Each row comes from the steps of one walk. Every step used is in the known rows, and no mark comes twice. Write the walk behind each row, first mark first.
Known rows:
E-K-Y: 0.65,-1.77,-1.90,-0.61,0.97,0.04,-0.56,-2.05,1.03,-0.52,0.25,0.07,-4.62,1.14,-0.08,-3.57,1.08,-2.21,-0.46,-1.03,0.08,1.81,3.81,2.58,0.98
X-H-A-M: 1.46,1.10,-1.68,-2.47,-3.40,-1.15,-3.05,0.24,-1.14,2.77,-2.99,-1.29,4.54,3.49,-1.48,-3.59,-0.26,-3.25,2.48,0.25,2.53,1.33,3.13,0.60,3.39
A-H: -0.26,0.77,-1.87,-3.13,1.50,-0.44,0.39,-1.31,-0.59,0.54,-1.46,-0.17,2.96,1.74,0.37,-1.85,1.68,-2.26,2.04,0.67,0.54,-1.30,0.76,-0.13,-1.23
H-X: 2.34,1.60,-2.90,-1.40,1.40,0.90,-2.09,-1.07,1.34,0.85,-1.84,2.02,0.79,3.01,2.25,-0.38,0.87,0.49,1.67,-1.61,0.60,-0.17,3.47,-0.74,0.70
S-K-X-H: 2.98,0.51,-3.72,0.56,0.55,-0.66,-0.38,4.36,2.18,0.24,-7.07,0.06,-0.82,3.82,4.32,-0.63,-0.41,3.33,4.11,2.56,2.18,0.13,1.37,2.28,-1.22
S-N-A: -0.50,2.78,-3.05,1.37,1.21,-1.77,-1.20,3.77,-1.90,-2.42,0.04,0.28,2.02,-0.17,2.69,0.80,6.00,-0.22,-1.41,1.25,0.60,1.55,0.95,0.59,-2.69
M-A-N-S-K-X-H: 2.21,3.89,-3.63,-0.40,2.29,-5.04,-0.87,4.74,2.65,0.13,-8.23,-0.74,3.02,2.90,4.78,-2.98,-0.17,-0.23,2.38,2.37,2.62,4.07,-0.10,2.26,-4.97
Y-K-X: 2.97,-0.13,-2.22,0.37,0.37,2.05,-1.19,2.01,1.25,-3.10,-2.21,-0.18,-4.80,0.96,-0.47,-0.54,-0.25,2.57,-1.36,0.13,-0.96,0.43,3.52,2.58,-0.05
E-K-S-N-A-H: 0.49,0.15,-4.01,1.32,3.96,0.39,0.39,2.24,-2.83,-1.35,-0.09,-1.21,0.66,-0.71,1.45,-3.02,5.93,-4.39,1.93,3.60,0.43,4.67,2.08,1.92,-5.62
Y-K-S-N: 1.90,0.50,-2.22,1.78,2.41,3.58,0.18,2.45,-3.53,-3.15,-0.84,-2.86,-4.23,1.00,0.21,-1.18,3.11,-0.41,-2.21,0.81,-0.58,0.25,5.44,2.76,-2.68
S-N-A-H: -0.86,2.43,-2.43,-0.22,2.88,-1.29,-0.16,2.85,-2.41,-1.53,-0.78,-0.60,4.73,0.48,2.59,-0.94,6.54,-2.83,0.72,2.34,0.80,0.64,-0.60,0.05,-3.72
K-X-H-A-N-S: 2.78,2.14,-3.43,-0.59,2.10,-2.61,-2.57,2.50,1.19,0.08,-3.94,2.08,2.70,2.87,0.78,-2.71,1.02,-3.76,1.94,2.23,1.74,4.34,2.13,1.54,2.60
E-K: 1.57,-0.40,-3.11,-1.34,1.10,0.19,-0.96,-1.50,1.61,0.04,0.84,1.02,-1.31,0.37,-2.17,-1.67,0.91,-0.24,-0.38,-0.34,-0.37,2.45,2.38,0.84,-0.75
K-S-N-A-M: -0.23,2.84,-3.15,1.67,0.78,-0.95,-0.91,3.84,-5.72,-2.37,-0.75,-1.96,0.10,-0.97,2.30,-2.29,4.09,-1.67,-1.17,1.72,1.14,2.12,4.63,2.36,-3.28
N-S-K: 0.38,3.42,-3.65,0.02,2.82,-4.53,0.41,2.67,2.14,1.59,-2.85,2.43,3.34,2.03,4.80,0.23,-0.01,-0.53,-1.85,0.34,1.02,1.88,1.06,2.09,-4.02
M-A-H-X: 0.68,2.78,-2.14,-3.35,0.21,-0.52,-2.00,-1.44,0.94,2.10,-4.52,-0.70,5.25,3.60,2.20,-2.64,0.88,-2.17,4.81,-0.54,2.03,0.67,1.31,-1.95,-3.93
X-H-A-N-S-K: 2.29,3.38,-2.92,-0.63,1.87,-4.53,-0.54,1.57,0.97,2.07,-5.58,1.49,7.38,4.35,2.85,-2.42,0.94,-4.59,0.54,2.03,1.87,3.42,1.67,2.15,-0.29
X-H-A-N-S: 1.51,2.61,-2.77,-2.03,1.53,-3.48,-2.09,0.81,0.70,1.79,-2.71,0.87,6.52,3.23,0.49,-2.80,2.22,-6.00,0.73,0.89,1.58,3.59,1.81,0.64,2.52
Y-K-E: 3.40,0.78,-2.47,-0.67,-0.55,0.85,-0.86,-0.97,0.57,-0.52,-1.42,-3.59,-2.03,1.65,-2.77,0.32,0.42,-1.77,-2.74,-0.13,-0.22,-2.46,3.79,1.79,0.18
M-A-N: 0.18,3.24,-1.36,-2.52,-0.69,-2.12,-0.75,-1.26,-1.16,-2.21,-2.51,-1.27,2.34,0.73,-1.71,-2.76,1.34,-1.29,-0.56,-0.12,0.68,0.45,2.42,-0.04,-2.83
P-M-A-N: -1.80,1.34,-1.66,-2.10,0.86,0.16,-0.27,-1.60,-1.97,-4.20,-3.62,-0.57,3.10,0.55,-2.45,-3.53,2.70,-2.17,-0.18,-0.47,0.17,1.28,2.32,2.16,-2.39
K-X-H-A-M-P: 2.91,3.80,-2.08,-1.37,-1.65,-2.37,-4.39,3.27,1.15,0.58,-4.77,-0.56,1.02,1.87,-2.96,-3.19,-1.98,-1.78,3.67,2.37,2.41,1.20,5.28,0.57,1.57
P-M-A-N-S-K-X-H: 0.00,1.78,-3.85,-0.05,3.77,-2.74,-0.44,4.40,1.89,-1.68,-9.03,0.06,3.49,2.68,3.90,-3.97,1.57,-1.14,2.92,1.96,2.26,5.26,-0.21,4.69,-4.45
S-K: 1.06,2.01,-2.70,-0.26,0.48,-1.45,0.73,0.80,0.37,-0.10,-3.57,1.23,1.28,2.29,2.26,0.10,0.09,1.53,-0.37,0.80,0.81,-1.06,2.40,1.81,-2.95

Which walk is each row?
-1.52,2.41,-1.75,-3.60,-0.99,-2.36,-0.44,-0.37,-0.40,0.92,-3.38,-2.31,4.66,1.66,0.01,-2.49,1.08,-2.60,2.89,0.75,1.78,0.17,0.35,-0.81,-4.91 : M-A-H
2.39,2.73,-4.64,1.34,0.60,-3.84,-1.73,5.13,2.60,2.30,-7.09,2.37,3.63,4.64,4.68,-0.62,-0.47,-1.08,3.30,3.15,3.32,4.40,1.73,3.00,-1.16 : N-S-K-X-H-A
4.33,1.23,-2.74,0.45,0.37,-0.34,-0.85,1.90,0.22,-1.38,-7.61,1.27,2.21,4.37,0.88,-2.45,0.24,-0.71,3.18,4.05,2.00,1.21,3.36,2.69,0.84 : S-K-X-H-A-N
-1.20,2.01,-3.41,1.17,2.76,-0.83,1.03,3.70,-4.78,-2.00,-1.51,-1.52,2.44,0.12,3.74,-1.44,6.24,-3.65,1.82,3.60,1.40,1.29,2.32,1.43,-4.78 : K-S-N-A-H
-1.45,0.47,-2.46,-3.02,1.50,1.50,-1.40,-1.68,-0.08,0.16,-5.49,-0.11,5.75,3.34,1.37,-3.48,2.66,-3.08,5.15,-0.86,1.82,1.63,1.05,0.54,-3.37 : P-M-A-H-X
2.10,0.95,-2.23,-2.92,2.67,1.31,-1.01,-1.89,0.86,1.72,-2.75,1.26,3.48,3.53,2.37,-2.08,1.52,-2.01,3.95,-0.24,0.78,-0.93,1.70,-1.25,-0.17 : A-H-X
1.55,-0.16,-2.59,0.48,-0.14,1.73,0.65,1.14,-1.45,-1.57,-1.74,-2.49,-3.71,1.19,0.17,-0.98,0.32,0.11,-1.74,-0.18,-0.66,0.50,6.22,2.87,-0.68 : Y-K-S
0.05,1.57,-3.00,1.01,2.97,1.84,-0.08,2.05,-4.38,-2.79,-0.73,-0.97,-2.80,0.55,1.46,-1.01,3.59,-0.88,0.01,1.70,1.03,-0.16,4.70,1.16,-2.81 : K-S-N
-0.21,3.87,-3.82,-0.47,3.53,-3.71,0.22,-0.73,-0.20,-1.44,-6.34,-1.32,5.59,1.32,0.00,-2.25,1.77,-5.45,-1.88,1.24,1.67,1.51,1.71,4.30,-6.05 : P-M-A-N-S-K-E
3.52,2.25,-3.64,0.06,4.75,-2.77,-0.04,4.06,2.75,-0.22,-6.30,1.41,1.46,2.71,4.82,-2.47,0.31,-0.05,1.19,2.22,1.38,2.67,0.41,3.03,-1.35 : A-N-S-K-X-H
4.06,3.96,-3.96,-0.50,1.86,-4.27,-0.80,0.11,1.03,3.08,-6.32,-0.80,6.66,4.47,0.73,-1.72,1.07,-6.73,0.46,2.94,2.94,1.23,2.26,2.25,-0.19 : X-H-A-N-S-K-E
1.08,1.56,-3.14,3.34,0.98,0.71,0.13,5.45,-3.26,-3.48,-0.96,-2.81,-1.96,-0.15,2.64,-0.16,4.97,-0.40,-2.75,1.27,-0.46,2.43,4.57,3.28,-3.35 : Y-K-S-N-A
1.06,4.30,-1.31,-2.61,0.33,-3.01,-2.08,0.69,0.11,-0.36,-0.93,-0.85,0.55,-0.73,-2.71,-2.43,-1.23,-1.11,-1.38,-0.61,0.05,-1.53,4.79,-0.22,-1.03 : A-M-P
-2.85,2.78,-2.62,-1.81,3.13,-3.01,-0.70,0.06,-0.39,-2.23,-2.83,0.29,4.67,0.33,-0.08,-3.48,2.89,-3.97,-1.65,-1.24,0.26,4.14,0.93,2.41,-3.36 : P-M-A-N-S
1.29,2.56,-2.69,-0.22,3.88,0.31,-1.77,1.93,-1.02,-0.06,-1.80,1.05,5.14,2.06,4.67,-1.17,6.29,-2.51,2.80,1.25,1.09,1.38,0.12,-0.93,-3.12 : S-N-A-H-X
0.72,1.08,-2.61,1.63,2.23,1.26,0.95,4.40,-3.55,-2.70,-1.84,-3.54,0.67,0.59,2.76,-1.74,5.64,-3.24,-0.75,2.77,-0.17,1.91,2.82,2.90,-4.70 : Y-K-S-N-A-H
-1.88,3.33,-2.85,-0.64,3.48,-3.61,0.54,1.02,-0.13,-2.31,-5.82,0.89,5.70,1.13,1.93,-3.13,1.82,-2.92,-1.72,0.24,0.51,3.80,0.99,4.14,-6.20 : P-M-A-N-S-K
0.97,5.14,-1.23,-2.08,-1.96,-3.38,-3.35,-0.24,-0.88,0.08,-1.63,0.36,3.32,0.30,-4.67,-2.35,-1.39,-3.87,-0.80,0.49,1.00,-0.05,6.37,-0.01,-0.09 : H-A-M-P
2.55,2.62,-3.78,0.12,0.43,-1.47,0.27,-0.60,0.29,0.59,-4.30,-1.16,0.67,2.50,0.69,0.90,-0.05,-0.68,-0.42,1.57,1.80,-3.15,3.20,2.16,-2.93 : S-K-E
-2.69,1.95,-1.73,0.01,3.63,-3.87,1.19,0.45,-0.72,-2.92,-6.04,0.38,2.32,1.76,4.15,-4.83,2.23,-4.56,-1.92,-0.22,1.23,3.30,2.57,5.93,-4.53 : P-M-A-N-S-K-Y
1.23,1.88,-3.21,-1.32,1.00,-1.95,-1.13,0.60,1.11,1.57,-2.49,1.20,5.51,2.30,4.38,-0.91,3.31,-2.11,3.51,0.07,1.09,1.43,0.91,-0.75,-1.29 : N-A-H-X
1.72,4.27,-4.52,0.13,2.63,-4.40,0.09,1.01,1.98,1.90,-3.77,0.05,2.55,1.96,2.78,1.09,-0.22,-2.94,-1.86,1.43,1.88,-0.28,1.67,2.31,-3.87 : N-S-K-E
0.73,2.96,-2.56,-2.01,4.07,-3.15,-0.54,0.02,0.41,-1.11,0.02,1.75,2.40,0.63,0.97,-1.91,1.80,-3.00,-3.09,-0.47,-0.52,1.63,1.55,0.87,-0.14 : A-N-S
-1.08,1.68,-2.88,-1.35,-0.12,-3.52,0.34,1.84,-0.18,0.51,-1.45,-0.21,5.18,0.60,2.55,-0.77,3.44,-2.55,1.45,1.47,0.84,0.95,-0.11,0.21,-2.05 : N-A-H
0.80,1.21,-4.52,2.96,2.59,0.00,-0.73,3.13,-2.47,-2.38,0.51,-0.60,-1.92,-1.32,1.20,-1.33,5.16,-1.46,-0.23,2.43,0.08,5.43,3.90,2.42,-4.40 : E-K-S-N-A
2.62,0.45,-4.43,1.42,5.07,2.16,-1.05,1.27,-1.54,-0.03,-1.36,0.29,1.20,1.07,3.29,-3.00,5.64,-3.86,3.79,2.47,0.85,5.37,3.09,0.86,-4.66 : E-K-S-N-A-H-X
1.56,3.56,-2.63,-0.61,4.63,-4.11,1.18,0.78,0.66,-0.67,-2.78,2.28,3.67,1.51,3.03,-1.57,0.87,-1.61,-3.39,0.86,-0.30,1.54,1.41,2.36,-2.97 : A-N-S-K
-0.64,4.76,-2.23,-2.39,1.80,-5.11,-1.34,0.29,0.44,-0.52,-1.97,-0.21,3.99,0.58,0.74,-2.55,1.36,-3.10,-2.06,-0.33,0.73,2.98,1.01,0.15,-4.00 : M-A-N-S
-0.69,4.18,-1.36,-0.34,2.17,-6.01,0.86,0.81,0.15,-0.99,-5.25,-0.52,1.89,2.33,5.07,-4.11,0.62,-3.77,-2.33,0.13,1.46,2.25,2.63,3.58,-5.06 : M-A-N-S-K-Y
1.36,1.24,-3.58,1.82,1.87,-0.35,-1.41,2.39,-3.82,-1.75,0.89,-1.72,-1.72,-1.66,-0.54,-4.01,3.71,-2.26,-1.30,1.80,0.22,5.48,4.42,3.03,-4.13 : E-K-S-N-A-M
4.46,1.15,-2.51,-0.16,1.55,-0.77,-2.56,2.77,2.12,-0.56,-4.34,0.10,1.34,3.22,-0.24,-3.00,0.74,-3.32,-0.40,1.39,0.34,4.75,2.53,2.99,2.67 : Y-K-X-H-A-N-S
0.45,5.65,-2.61,-1.03,2.06,-5.71,0.22,1.18,0.98,-0.37,-4.72,0.27,5.12,1.63,2.82,-2.18,0.11,-1.81,-2.36,0.79,1.09,2.88,1.04,1.90,-6.62 : M-A-N-S-K
